Each row was made from one path, in order. Every step used is in the known rows, and no mark comes twice. Write each row's path.
Known rows:
Y > K > H > T > E > R: [  7  30  -5  21   4   8  -1  29  -8  -8  -7  -6  -2  19  -4  -3  11  15
  -6   2   0 -31 -11  -6   9 -23  -5   0  -6  -2 -22  -1  -1  -8   2  35
 -13   9 -11   9  14  -3   4   4  10  -7  -5   9]
E > R: [ 13  18  -5  14   0   2  -4  18 -14 -19 -24 -14   4  23  -7   1   1  -1
   0  11  -2 -24  -2  -3   4 -11   4  -3 -12  -6  -4  -1   0 -11   3  -2
 -14   6  -2   1  -8 -12   3  -2   4   0 -11   8]
K > H > R: [  8  -9  -4  16   5   9   2  26 -20   5 -12 -15 -13  -9 -12   1  15  14
  -1  -7   0 -34  10  -7   9  -9  -3   1  -4 -11 -33   3   3  -9   7   9
 -18   4 -10  10  15  -9   3 -12   0  -5 -23  18]
W > G > R: [ 13 -47   1  14  -2  11   1  14 -16 -10 -21 -21  -4  11   5   7 -23   2
  -2  -1  10 -15   4   6   3  -9  -3  -7  -5  -9   1  -1   7 -11   5   6
 -16  -9  -3 -11  -9 -11   8  -4   3  -2 -15  15]
Y > K > H > R > G > X: [ 10  14  -7  20   2   9   0  22  -7  -3   0 -11  -3   1  -4   3  11   8
  -1 -10   2 -25 -10  -5  11 -17   4  11  -1  -2 -22   2   6 -11   4  24
 -16   2 -12   5  12  -8   6   5   6  -5  -7   6]
K > H > T: [  4   5  -7  22   4  10   0  36 -15   7 -15 -10  -9  -1 -11  -1   5  14
  -2  -3   3 -31   9  -5   8 -16  -8   0 -16  -9 -28   4   4  -1   7  19
 -19  10  -9   8  25  -2   5  -4   3  -5 -17  17]
K > E > R > H > T: [ 13  -1   5  20 -11  14   0  17 -25   0 -21  -8   1   8  -9   0  -7   8
   2  15   8 -10   3   3   7 -25  -9  10 -12 -13  -4  -5   4  -6   0  16
 -13  18 -10  -8  -5 -10  11   0   5   1 -15   6]
X > G: [ 14 -10   1  18   9  18   1  13   6  -1 -16 -21  -5 -10 -16   0 -10   4
  -4   8  -3 -18  21  12   1  -9  13   3  -9  -2   7  -1   4  -3  10  -2
 -20   6 -10  -8   6  -5  14  -3   0   2 -12  15]
T > H > R > G: [ 20   4  -8  15   3  16  -7  17 -21  -2 -16 -15  -6 -20  -5   9  -4  -9
   1  -4   4 -25   8   3   6  -2 -19  17 -17  -9 -28  13  12  -3   1  -2
 -22   0  -8  -6  -1 -13   1 -16   3  -2 -17   8]
W > G > R > H: [ 12 -51   3  15  -6  11   3  18 -19  -3 -19 -21  -6  11   6   7 -15   7
  -5   1   9 -20   7   6   4 -11   0   0  -5  -7  -5  -2   6 -10   4  16
 -18  -6  -3 -11 -14 -11  10  -9   3  -3 -13  21]
Y > K > E > R > G: [ 16  24  -1  20  -3  11  -1   9  -5 -15  -8  -5  10  13  -4   0  -7  -1
   7   5   7  -6 -17   4   7 -23  -5  13  -3  -7  -4  -6   4 -14   0  19
  -8  12 -11  -4  -3  -9   9  12  11   1  -4  -4]
R > G > W: [ 12 -21 -11  20 -14   6   1  10  -7  -8 -17 -15  12 -10  -7  10 -12  -8
   4  -7  12 -16   5  11   0  -2   6  27  -3  -5 -32   3   2 -10   0   6
 -16  -9 -11  -6  -1 -10  16   2  10   2 -14   3]
G > R: [ 13 -31  -3  11   4   1  -1  10 -14  -5 -28 -17 -11   3  -5  -4 -17   5
  13  -3   6 -20  -2   0   3 -10   9 -10  -7  -7 -13   2  10  -6   7   4
 -17   0 -13  -4  -9 -16  16 -13   1  -3  -7   6]
E > R > G: [ 12  24 -10  16 -11   3  -3  17 -13 -18 -18 -16  18  17  -6   2  -1  -7
  -2   5   2 -22  -3   0   2  -8   6   8 -11  -5 -10   0  -3 -13   1  -4
 -13   1  -7   1  -4 -13   4   0   5   3 -12   6]
W > G > R > H > K: [ 10 -49   3  16  -3  10   4  14 -19  -4 -19 -20 -13  10   5   8 -12   4
  -5   1  10 -22   2   7   5  -9   1  -3  -6  -4   4  -1   6  -7   4  16
 -18  -6  -3  -9 -13  -9  11  -3   4  -3 -11  20]
T > H > R > G > W: [ 21  -5  -9  16   2  15  -7  16 -23  -2 -20 -14  -7 -18  -5  12  -5  -9
   1  -3   5 -25  11   5   5   0 -15  23 -16  -8 -32  13  11  -3   0   0
 -22  -4  -7  -8  -4 -15   2 -15   5  -2 -19   6]
T > E > K > Y: [  9  -8   8  16  18   7   6  13 -15 -17  -8 -18  -7   4  -3  -5  14  13
  -3   9  10  -7  -2   4   0 -18 -11 -11   1  -6 -25  -8  -3 -13   3  18
 -15   1 -18   3  -3   3  20  -2   6  -5 -16  -4]
H > R > G: [ 13 -13  -4  13  -7   7  -2  15 -19   1  -9 -19  -2 -25  -4   5   2   2
   4 -11   2 -22   5  -1   4  -6  -9   5   3 -11 -28   0   5 -10   2   6
 -20 -12 -16  -6   2 -11  11 -14   3  -2 -21  11]
R > H > T > E: [  4 -19   5  20  -7   8   2  31 -22  11 -15 -14 -16  -6  -1   0   9  23
  -9   6   3 -33   9   0   5 -20 -10   8  -8  -3 -33  -1   3   1   0  42
 -24   6 -14  -1  -1   0  19 -14   6  -7  -9  21]
K > E: [ 15 -17   5  19  -1  15   3   7 -13  -5 -17 -10  -5 -10 -11   1 -18   1
  13   5  13   1   2   8   5 -22 -14   8  -5 -15  -2  -4  11  -8   5   6
 -12  16 -12  -7  -1  -6  17   4   5   2 -16  -3]
X > G > R > H > T > E > K: [ 10 -20   7  17   8  18   1  16  -9   9 -19 -22  -8  -1 -10  -7  -8  17
 -11  11  -2 -23  19  10   3 -14  19 -12 -10   0  -4  -1  -1  -2   6  17
 -22   2 -19 -11  -1  -9  18 -18  -2  -2  -8  18]
R > H: [  9 -23   4  19  -4   5   4  20 -14   4 -15 -15 -14  -4  -6   2  10  12
  -1   3   3 -28   8   2   4 -10   0  19  -8  -3 -28  -1   7  -3   4  25
 -20   9  -5  -1 -10  -5  18 -10   3  -3  -6  21]
Y > K > E > R: [ 16  22   1  19   2  11  -1  11  -4 -15 -11  -4   4  17  -6  -1  -5   4
   8   8   5  -7 -15   2   8 -24  -6   7  -4  -6  -1  -7   6 -12   1  21
  -8  14  -8  -3  -5  -9   8  11  10  -1  -4  -3]
K > H: [  7  -3  -6  19   4   8   3  25 -10  -1 -13 -13  -8   0 -15   0   7   9
   0  -4   4 -28   8  -4   6 -10   0   6 -11  -8 -27   3   4  -8   9   7
 -15  12  -6  11  15  -6   5  -2   2  -3 -16  14]
T > H: [ 20   6  -7  18  11  13  -5  17 -13  -9 -21 -12 -11  -4  -9   8  -9  -9
   3   3   5 -21   6   5   5  -5 -18  14 -24  -7 -16  13  15   0   5  -2
 -19  11   0  -3  -3  -9   3  -7   4  -2 -10   5]

Write each row's path:
[ 14  18   2  22  -1  11  -1  17  -9  -8 -10  -2   1  15  -3  -1  -1   9
   4   9   4 -12 -13   1   9 -28  -8  10  -7  -6  -5  -7   5  -8  -1  33
 -11  14 -10  -6  -2  -7  10   7  10  -2  -3   3] : Y > K > E > R > H > T
[ 10  16  -6  18   4   9   1  22  -6  -3  -1  -9  -1   1  -5   0  12  10
   1  -9   1 -28  -8  -5   9 -14  -3  10   0  -4 -27  -1   3 -12   3  25
 -14   2 -11   7  12  -8   5   0   7  -4  -9  10] : Y > K > H > R > G
[  5 -30   1  21   9   3   7  17 -17   1 -12 -12 -33  -6  -8   2  25   9
   4   6   8 -28   3   5   4 -14   4  26  -6   0  -4  -5   9   3   5  26
 -22  10  -8   4  -7   1  23   9   7  -5  -8  15] : R > H > K > Y
[ 10 -40   1  12  -4   2   2  13 -20   5 -26 -17 -15   4  -3  -4  -7  13
   7  -1   4 -27   2  -1   4 -11  12   2  -7  -4 -24   2   8  -5   6  18
 -20   2 -13  -4 -16 -16  18 -19   1  -4  -4  15] : G > R > H
[  2  11  -6  20  -2  10   0  35 -21   1 -15 -12  -7   8  -9  -3  10  17
  -9   2   2 -36   8  -7   7 -20  -6  -5 -11  -7 -31   2  -3  -5   3  22
 -18  10 -14  12  22  -3   4  -6   5  -5 -19  14] : K > H > T > E > R
[ 10  16   2  21  20  10  -1  17 -17  -2  -4 -18   5   1 -10   1  15   5
  -5  -4   3 -11   2  -1   9  -6   0 -19 -12  -9 -26   3   1 -12   7   9
 -15   1  -9   2  10  -4   7  -9  -3  -3 -14   3] : E > K > H > R > G > X
[ 17  22  -8  21  10  15  -5   6 -18 -12 -18  -7 -13  -2 -11   8  -8 -19
   4   7  11 -17   0  10   6  -8 -10  15 -25  -5   9   9  13   1   3   0
 -15  16  -6  -2  -2  -9   4   8   7   2 -10  -5] : T > H > K > E > R > G
[  7   4  -3  17   3   0   1  19 -22 -10 -20 -12 -14  22  -8   1  22   5
  -2  15   0 -30  -3  -1   4 -13  12  14 -12  -1   2  -5   0  -5   2  13
 -18  10  -5   6 -13  -9   9   6   6  -3 -10  14] : E > R > H > K > Y
[  7   7   5  18   8  11   3  13 -19  -7  -2 -22   0   0  -4  -1  12  12
 -13   0   8 -17   2  -1   5 -15  -4 -20   1  -5 -35   0  -5 -15   2  21
 -16  -1 -22   6   6   0  15 -11   4  -4 -16  -3] : T > E > K > H > R > G > X
[  9  19   2  20  21   9   0  19 -15  -3  -5 -16   6   0 -11  -1  17   7
  -2  -3   3 -14   2  -1   7  -4  -6 -21 -11 -11 -31   0   0 -14   7  10
 -13   0 -10   4  10  -3   6 -12  -2  -1 -16   6] : E > K > H > R > G
[ 16  14  -8  20  22   9  -5  10 -11 -10 -20 -10 -25  -5 -11   9  -2 -14
   5   4   8 -25   2   7   6  -3 -11   7 -25  -2   4  11  16   5   6   4
 -19  12  -1   1  -3  -5   6   3   6  -2  -7   1] : T > H > K
[ 16   6   3  20   5  12   1  10   0 -12  -8  -4  -3   4  -5   0  -9   4
  11   2   8  -4 -13   5   7 -24 -10   9  -2  -6  -5  -6  11 -10   3  25
 -10  13 -10  -5  -1  -4  14  12  10  -1  -4  -3] : Y > K > E
[ 12  -4  -9  21 -14   8   0  13  -7  -8  -5 -22   8 -10  -3   9 -14 -12
  -1 -11  11  -8  -2   4   4 -11  10  20  -6  -3  -9   9   9  -8   5   2
 -21  -1 -14  -6   6  -7  16   7   5   1  -9  -5] : R > G > X
[  6 -19  -5  19  25   1   4  10  -9 -14 -13 -11 -36  -7 -11   3  15  -3
  13   3  12 -17  -5   7   2 -14   1  13  -5  -3  20  -6  11   3   8   8
 -19   5  -9   6   2   3  21  26  10  -5 -14   1] : H > K > Y
[ 13 -32   0  20  -1  14   0  17 -11 -11 -12 -24  -5   8   6  17 -19  -4
 -10   0   9  -7   5   7   7 -14  -1   5  -7  -7  13   4  10  -9   5   5
 -21  -3   1 -11  -1  -4   8  10   4  -3 -15   8] : W > G > X
[ 10 -38   1  17   9  15   5  11  -8   6 -20 -21 -21  -5 -14  -5  -2  11
  -2  10   0 -24  17  11   1 -12  27  11  -7   1  13  -2   3   1   9   7
 -23   5 -17  -9  -2 -11  20  -3  -1  -2 -10  18] : X > G > R > H > K > Y
[  9 -39   3  15   0   3   3   5 -22   5 -25 -14 -24   2  -7  -4  -6  10
  11   2   9 -24  -2   3   5 -14  13  -1  -7  -3  -6   0  10  -2   5  20
 -18   7 -16  -4 -16 -14  21  -9   3  -3  -4   9] : G > R > H > K > E
[  9 -37   0  15  -3   2  -1  21 -23  10 -28 -16 -17   3  -2  -5  -8  17
   5   0   3 -30   2  -1   5 -16   7  -3 -10  -5 -23   3   8   0   4  24
 -23   1 -15  -7  -9 -14  18 -20   2  -6  -5  18] : G > R > H > T
[  7  -3   4  13  -9   5   3  17 -22 -13 -17 -18  -3  16  -2  -2  11  15
 -12  13   3 -31   1  -3   1 -17   0  -3   0  -2 -28  -4  -7 -13  -1  24
 -16   6 -15   6 -12  -6  13 -10   8  -3 -11   9] : T > E > R > H
[  9  11  -2  20   6   6   0   0 -12 -13 -16  -8 -13   2 -13   3  -3 -10
  10   7  12 -13  -9   8   5 -16   0  -1  -9  -5  22  -5   6  -3   3  10
 -11  14 -12   0  -1  -4  16  20  10   3 -10  -6] : H > K > E > R > G
[ 10  -5   2  21  14   7   2  -1  -9  -9 -16  -8 -27  -8 -14   4  -5  -5
  15   5  14 -11  -6   9   6 -16  -4  -4  -8  -6  23  -5  12   0   6  16
 -12  16 -11   0   0   1  20  18   9   1 -10  -5] : H > K > E
[ 13 -16  -4  14  -7   8  -3  14 -21   1  -8 -22  -4 -23   0   8  -1  -1
   1 -12   4 -18   4  -2   7 -10  -1   7   2  -9 -19   5   8  -8   2   5
 -23 -10 -17  -8   4 -11  11  -8   2  -3 -19   6] : H > R > G > X
[  9 -50   5  16  -9  12   3  22 -25  -1 -19 -21  -8  10   9   5 -15  14
  -9   2  10 -23   7   5   4 -16  -6  -6  -4  -6 -10  -1   3  -8   1  24
 -19  -8  -8 -11  -9  -8  12 -11   4  -6 -14  21] : W > G > R > H > T > E
[ 10   8  -1  16  -7   3  -1  21 -20 -10 -23 -14   0  23  -6   1  12   7
  -6  13  -3 -30   1  -3   5 -11   7   8 -13  -4 -14  -2  -1 -10   1  11
 -16  10  -2   2 -14 -12   6  -7   4   0  -8  17] : E > R > H
[  6 -16   2  22  -5   6   0  31 -18  13 -17 -12 -16  -6  -3   1   7  18
  -3   5   1 -30   9   0   6 -18  -9  12 -13  -4 -28   0   8   4   2  36
 -24   8  -8  -4   0  -1  17 -11   5  -6  -8  23] : R > H > T
